Each row comes from the steps of one path. Every step used is in the known rows, and no mark comes twice. Write the path behind each row, first mark first.
Known rows
V/J/X/Z: [  8.5 -34.4   9.1  -4.3   4.7  13.1   4.3  26.4 -19.4  12.6  -5.2   5.4
 -16.6  23.4   8.7   6.7   6.3 -29.4  34.8 -13.0 -10.9]
D/Y/V/J/X/Z: [ 13.4 -12.0   5.5   7.8   9.6  19.1 -13.9  40.1 -24.6 -27.0   8.0 -21.7
 -38.0   9.2  34.7  20.2   1.0 -23.3  30.9   6.4  -5.2]
Y/D/J: [  8.0 -12.5 -11.7 -16.2  -8.5  -7.3 -14.4  11.2  -1.7 -10.0  12.4  35.4
  -2.4  -7.8  10.6  34.5   9.3 -33.7  -3.1  10.3 -13.5]
Z/X: [ -2.4 -18.8  12.6 -22.8  -2.1  -0.3   7.0  15.5 -15.7  11.6  10.1  16.0
  -7.2  10.4  -2.6   6.8   4.3   6.8  13.5  -4.6  -6.2]
X/Z/Y/D/J: [ 10.7 -15.8 -13.0   1.6  -7.3 -15.0  20.3  34.7 -17.5  -5.5  22.3  43.1
  -5.2 -18.0  22.6  28.5  32.7 -44.0   6.8   0.4  -7.7]
D/J/Y/Z: [ -4.3   2.1 -12.8   1.2  19.6 -15.5 -14.9  -5.7  -6.9  -6.9  35.9 -21.6
   2.5   3.6   1.5  32.5  23.7  -8.9  20.4  -6.5  -9.2]
V/J/D/Y/Z: [ 21.4  19.8 -18.6  -8.4  19.5   0.1  -5.4  -5.2 -29.8 -38.6  16.8 -44.4
 -11.5  23.4   3.2  43.3 -28.7  -4.9  29.3 -19.0  -0.4]
Y/V: [ -5.3  12.4  -3.4   3.7   4.2   6.2 -32.2  16.4   5.7 -17.3  -6.8 -23.3
 -12.1  -2.3  11.4  10.8  -3.6  -7.2 -12.1   2.8   5.3]
V/J/X/Z/Y/D: [ 17.2 -20.5 -11.5   3.5   4.9  -5.5  38.8  27.9 -30.3  -0.3   2.5  41.6
 -21.4  17.7  19.2   7.2   8.3 -44.6  35.5 -23.8  -0.4]
D/J/V/Y: [ 19.1 -10.9 -26.6   0.0   7.9  -1.2   3.8  34.5   0.8  -1.7 -18.0  -9.6
   6.7 -13.1  30.2   8.3  -2.6  -7.0   0.3 -19.1 -22.6]
X/Z: [  1.4 -17.4   4.9  -3.7  -6.1  -2.0  -0.9  19.9  -6.8   6.8   4.3   2.5
  -1.5   3.2   9.1   4.2  18.6 -11.0   6.5   5.7  -9.3]
Y/Z/X: [ -3.6  -1.9  -4.0 -26.7   9.4  -3.7 -14.2  -0.3 -19.8  13.0  16.3  -6.8
  -7.7  35.2  -7.7  19.4   8.2   5.5  21.2 -10.7 -13.9]
X/Z/Y/V/J: [  5.1   9.3   0.2  16.2  11.0   1.7  11.6  34.3 -11.9 -16.7 -12.8 -20.1
  -8.8 -11.3  23.5   9.0   5.5 -36.1  10.5 -30.7   2.6]
D/Y/V: [  3.7  21.4  -3.0  12.5   4.6   5.7 -17.8  12.9  -6.7 -40.4  12.1 -27.8
 -21.3 -14.4  26.1  14.6  -5.5   7.5  -3.3  17.4   5.1]
J/Y: [ -2.1  -2.5   0.3   9.0  12.9 -18.3  21.1  -3.0  -3.6  -7.7  18.2  -5.1
   2.4  -5.2   4.0   0.1   7.8  11.2  11.8  -7.1   8.8]
Z/Y/D/J/X: [  7.3 -14.4 -17.5  10.4   1.7  -1.1  15.4  25.9 -20.4  -3.3  23.7  48.1
 -23.3  -2.5   9.9  18.9  17.9 -33.4  15.1  -0.3   5.1]
X/Z/Y/D/J/V: [  7.4  -8.7 -36.0   4.4  -5.5 -19.2  16.9  60.0 -20.5 -10.4   6.6  23.9
  -6.8 -12.6  37.5  27.1  23.7 -37.4   4.1 -14.1 -15.7]
J/V/Y: [ 19.6   2.1 -29.7   3.7  10.6  -4.5  19.2  22.1  -2.4  -1.6 -29.1 -15.8
   5.2   3.2  29.3 -12.5 -16.2  11.0  -0.3 -25.5 -11.8]
D/J/X/Z: [  1.3 -45.7   6.5  -0.7  -3.3  15.6 -20.7  43.1 -18.4  15.6  21.5  17.8
 -20.0   7.4   8.9  22.0  32.1 -29.5  20.9  17.3 -15.0]
Y/V/J: [  2.1  12.4   0.5  -1.3   9.2  10.2 -21.5  11.8   6.6 -21.3 -21.5 -26.8
  -7.4  -0.5  11.1  16.2 -17.6 -25.3   1.5 -19.5  -1.0]
V/J: [  7.4  -0.4   3.7  -5.3   5.3   1.8  10.0  -4.5  -0.4  -3.0 -14.7  -3.6
   5.9   1.1   1.2   5.7 -13.9 -18.6  13.6 -22.1  -7.0]

Write each row's path
[  1.7  -5.3   1.6 -24.0  26.9 -19.1  17.7  -6.8 -25.1   1.8  19.7 -15.1
  -0.9  32.6  -2.5  24.0   2.0  -2.5  47.5 -40.3 -12.9]	V/J/Y/Z/X
[ 11.5  -3.5 -16.0   5.1  -4.1 -19.8  34.4  20.7 -18.5  -6.5  11.3  36.3
  -6.5  -2.0  20.1   6.9  20.4 -25.9   7.1  -6.5   1.6]	X/Z/Y/D
[ 23.2   3.2  -3.8  -3.4   8.4   2.9  17.1  11.8 -25.9 -39.4   9.1 -22.6
 -11.1  -0.5   6.6  30.1 -33.4  -4.2  22.0 -13.0   6.5]	V/J/D/Y
[  9.0   1.6 -16.9   4.5  -3.4 -13.1  21.6  14.9  -9.4 -13.1  18.6  40.2
  -3.4 -22.6  11.3  21.7  14.8 -32.3   0.7  -5.6  -0.4]	Z/Y/D/J
[ -3.8  12.9 -14.1   5.7  23.3 -20.9  -1.2 -18.8  -8.1  -7.1  24.3 -26.8
   1.0  20.4  -0.4  11.9  12.0  10.3  18.9 -12.8   0.9]	J/Y/Z
[  2.8  -3.4  -1.6  18.1   1.4  -7.7  33.6  22.3 -16.4   4.0  10.4   6.5
  -2.5 -11.2  11.9  -7.3  23.8  -9.8   9.6 -10.1   4.7]	X/Z/Y
[ 13.8  -3.7 -10.3 -10.6  11.4 -27.9  31.7  -9.4  -7.5 -21.8   3.5  22.3
   2.5   4.6  13.0  17.9 -10.5 -22.3  23.9 -27.1  -1.2]	V/J/Y/D
[ 19.2   0.6  -6.7 -30.5  16.2   0.0   3.0  10.3 -48.0 -26.8  25.7 -28.5
 -17.8  34.8  -0.1  50.6 -25.4   1.1  43.3 -25.1  -6.4]	V/J/D/Y/Z/X
[  8.3  12.6 -19.7   7.8  -0.2 -18.0  34.9   1.6 -11.4 -13.5   6.7  34.7
  -4.4  -6.3  10.2   2.0   3.2 -14.8   0.6 -12.2  11.5]	Z/Y/D
[  5.9   9.0 -41.5   7.3  -1.0 -18.3  18.8  40.9 -12.8 -18.0   1.5  21.5
  -4.7 -17.2  28.3  21.4   5.9 -26.2  -3.1 -20.0  -8.1]	Z/Y/D/J/V
[ 27.4   1.0 -42.4 -10.7   4.3 -17.2  17.8  20.6  -4.3 -11.9 -27.7  14.1
   0.1  10.8  36.7   0.8 -19.6  -3.8  -2.6 -21.9 -14.6]	J/V/Y/D
[ 15.0 -12.4 -28.9 -25.2  16.6  -4.0 -10.6  34.3 -21.2  11.4  -1.8 -16.3
  -0.2  21.6  22.8  27.3   4.9  -0.9  20.8 -29.1 -36.0]	D/J/V/Y/Z/X
[ 11.8   0.5  -9.9 -24.0  12.3  -2.6  -7.1  15.8 -46.6 -22.6  40.2 -23.6
 -23.9  33.4  -1.2  44.4 -11.5  20.2  29.5  -0.5   0.3]	J/D/Y/Z/X
[  1.4 -31.5   0.9  21.4   1.8   8.8  14.1  45.7 -26.0  14.4  26.6  22.1
 -20.8  -7.4  12.1  10.0  39.9 -28.0  24.7   2.8  -0.8]	D/J/X/Z/Y
[ 31.0 -51.5 -13.6 -13.2   0.1   3.3  -0.5  38.3 -17.8   8.3  10.2  49.4
 -17.3  11.6  29.9  22.7  22.2 -40.1  21.2  10.0 -21.8]	V/Y/D/J/X/Z
[ 17.4   7.0 -42.3  -2.1  17.4  -4.2 -18.4  18.7  -5.1  -1.0 -10.6 -31.7
   6.1  10.7  26.8  20.9   1.3  -7.8   6.4 -25.1 -30.2]	D/J/V/Y/Z
[  5.5  -4.8 -14.8  -6.1   6.5 -29.8  21.5  -5.8  -6.0 -18.6  20.0  26.3
  -2.6   4.3  12.6  12.1   2.9  -3.5   9.6  -4.6   4.7]	J/Y/D
[ 14.4  20.6 -21.7  -1.2  13.6  -1.1 -14.9   0.8 -29.2 -35.0  31.1 -41.0
 -17.5  22.1   1.4  37.5 -14.0  13.7  15.1   3.4   6.4]	J/D/Y/Z
[ 11.5  20.9   1.4   5.5   9.8   8.4  -8.3   9.5  -5.8 -43.3  -2.9 -32.5
 -15.4 -12.3  27.5  21.1 -18.5 -11.5   9.1  -4.8  -1.8]	D/Y/V/J
[ -2.2 -13.5   1.8   6.0   9.9 -13.5   7.0   9.5  -3.7  -8.3  28.8   2.9
   3.4 -19.1   5.6  20.1  18.9  -6.7  12.0  -1.6  -2.3]	D/J/Y
[ 10.1  20.7 -13.1  17.0  17.5   4.0   6.9  32.6 -17.5 -37.3 -11.1 -33.1
 -14.8  -5.3   5.4  26.2 -30.9 -25.9   4.0 -42.3  25.9]	Z/Y/V/J/D
[ -1.6 -28.6   3.0   3.5   0.9  18.0 -19.3  24.9  -9.4   9.1  17.1  14.1
 -18.8   3.1  -0.4  17.3  14.2 -19.0  15.0  11.6  -5.7]	D/J/X
[  7.0  26.8 -13.9   4.0  10.3  -3.1  -8.9 -18.8 -16.1 -21.6  25.7 -29.2
  -9.1  12.3  10.5  15.5   4.1  14.2  15.0   9.7  -7.0]	D/Y/Z
[  6.1  -2.7   4.7   3.2  18.8 -16.9  31.7  -7.5  -4.2 -12.0   3.3  -9.7
   6.5  -2.8   6.0   4.6  -6.4  -6.9  27.0 -30.2   1.0]	V/J/Y
[ 10.0 -20.8 -14.8  10.2  -0.1  -6.8  28.6  31.6 -29.1   4.2  17.7  44.9
 -26.3  16.4  18.2   3.4  23.1 -26.2  22.3  -2.4   5.6]	J/X/Z/Y/D
[ -6.5 -15.3   0.0 -20.5  17.7 -16.8  -7.7  10.9 -22.6   5.7  44.4  -4.2
  -4.0  14.0  -2.2  39.8  28.0  -1.8  33.1 -11.0 -14.7]	D/J/Y/Z/X
